Each row was made from one small tree. The marks that hang from a mark follow it in brackets, in the order of their numbers. Every link used is in the known rows. Write each row's tree.
In the rows, zero is written as 128.
Known rows:
q_446{q_547}: [140 160 156  56 124  99 134 113 129 136 131 108  97 128 153 145 107 105
 161]
q_214{q_47{q_879{q_432{q_14 q_574}}} q_56}: [114 117 162 156 150 167 129 114  78 148 106 102 156 131 114 136 168 187
 170]
q_214{q_47}: [145 167 159 117 134 139 143 112 140 144 113 122  83  81 167 146 166 163
 118]
q_432{q_14{q_97} q_574 q_879}: [ 93 111 145 141 167  97  97 145  65 104 129 156  73 150 100 146 143  76
 148]
q_47{q_879}: [138 136  98 117  77 131 162 100 152 179 111 103 164 107 138 135 115 126
 134]
q_14{q_97}: [152 136  85 146  92  95 137 154 150 106 128  62  91 121 165 119 155  70
 119]
q_97{q_574}: [136 142 120 167  91 148 142 182 117 149 171 162  93 147 141 128 140 108
 163]
q_432{q_14 q_574 q_879}: [ 87 127 173 107 173 108 101 135  55 122 137 199  93 160  96 166 124 111
 153]
q_574{q_432{q_14}}: [145 142 126 118 106 124 135 105 133  82 167 136 101 149 197 157 169 114
  83]
q_574{q_432}: [147 135  96 133  74 117 146 117 139  94 171 121 116 126 212 148 154 117
  59]
q_547{q_214{q_47 q_56} q_446}: [114 147  98 107 161 154 126 131 128  58 145 193 184 137 113  86 138 160
 126]
q_547{q_214{q_47{q_879} q_56} q_446}: [110 137  85 119 149 164 135 114 138  81 131 181 204 126 103  80 133 162
 132]
q_97{q_574{q_432{q_14 q_879}}}: [108  93 130 185  86 143 114 157 102 121 182 169  75 177 139 133 160 109
 123]
q_547{q_214{q_47{q_879{q_432}} q_56}}: [152 124 114 152 146 147 111 110 135 109 105 129 174 138 116 106  93 184
 126]
q_56{q_214{q_47{q_879{q_432}}}}: [160 151 149 116 105 134 182 133 152 201  98 113 118  50 122 133 100 109
 100]
q_879{q_432}: [127 100 137 116 102  81 100 168 146 153 137  81 135 166 128 150  82 134
 102]
q_547{q_214{q_47{q_879{q_432}} q_56} q_446}: [106 117  90 125 151 155 121 121 142  88 130 165 208 136  91  81 117 168
 125]
q_446{q_547{q_214{q_47{q_879}}}}: [155 160 142  86 155 123 126  77 155 129 105 128 107  91 142 117  81 137
 152]
q_214{q_47 q_56}: [129 146 165 128 131 155 137 126  79 115 123 111 126 139 148 139 191 184
 153]
q_547{q_214{q_47{q_879{q_432{q_574}}} q_56} q_446}: [106 127  85 135 168 161 127 127 128  84 138 188 208 119  98  82 116 164
 132]

Write each row's tree:
[131 117 138 146 165  95  96 174 114 122 141 105 106 149 127 148 109  98
 138] | q_879{q_432{q_14{q_97} q_574}}
[ 87  73 157 149 114  95  78 151  99 123 124 115  57 203  75 131 154  85
 149] | q_432{q_14{q_97{q_574}} q_879}
[126 162  94 101 162 143 132 119 172  78 138 200 152  97 128  92 120 148
 101] | q_547{q_214{q_47} q_446}
[148 130 108 143 104 117 130 112 141  68 161 105  87 143 201 142 184  89
  81] | q_574{q_432{q_14{q_97}}}
[127 106 108 153 123 122 128 125 139 170 112  91 153 118 114 135 101 110
 146] | q_47{q_879{q_432{q_14{q_97} q_574}}}
[124 131 144 143 118 171 151 101  91 146 102  96 156 121 133 130 183 186
 161] | q_214{q_47{q_879} q_56}
[115 145  97 120 186 153 125 111 166  99 129 202 169  89 104  90 107 148
 120] | q_547{q_214{q_47{q_879{q_432{q_14 q_574}}}} q_446}
[157 143 149 150 116 145 174 144 149 192 103 112  90  59 112 119 122  89
 126] | q_56{q_214{q_47{q_879{q_432{q_14{q_97{q_574}}}}}}}
[159 162 144 125 121 142 187 136 138 197 105 135 120  32 127 135  99 104
 107] | q_56{q_214{q_47{q_879{q_432{q_574}}}}}
[124 101 128 121 101 118 123 112 156 187 106  82 163 145 105 143  93 134
 137] | q_47{q_879{q_432{q_14}}}
[126  90 147 149 127  95  84 177 140 137 138  76  95 186 110 136 115 103
 140] | q_879{q_432{q_14{q_97{q_574}}}}
[151 153 138  73 147 111 117 112 115  95 130 131 136 158 135 120  78 123
 167] | q_446{q_547{q_214{q_56}}}
[110  80 120 145  88  94 100 110 121  80 150 102  80 170 160 142 168  96
  64] | q_574{q_432{q_14{q_97} q_879}}
[165 172 145 108 104 145 198 122 148 194  98 128 114  39 132 133 115 105
 108] | q_56{q_214{q_47{q_879}}}
[ 91  82 158 114 117  76  79 130 108 114 108  96  71 198  84 142 146  90
 128] | q_432{q_14{q_97} q_879}
[126 128 160 121 168 104  99 167 108 135 146 136 121 155 125 162  93 122
 140] | q_879{q_432{q_14 q_574}}
[116 130  87 117 153 144 124 110 185 108 124 175 177  94 106  85  99 155
 101] | q_547{q_214{q_47{q_879{q_432}}} q_446}
[126 109 101 146 103 121 140 127 139 189 118 102 174 108 123 139  82 128
 130] | q_47{q_879{q_432{q_574}}}
[114 106 166 146 134 160 122 110  94 152  98  81 155 148 109 134 168 191
 162] | q_214{q_47{q_879{q_432{q_14}}} q_56}
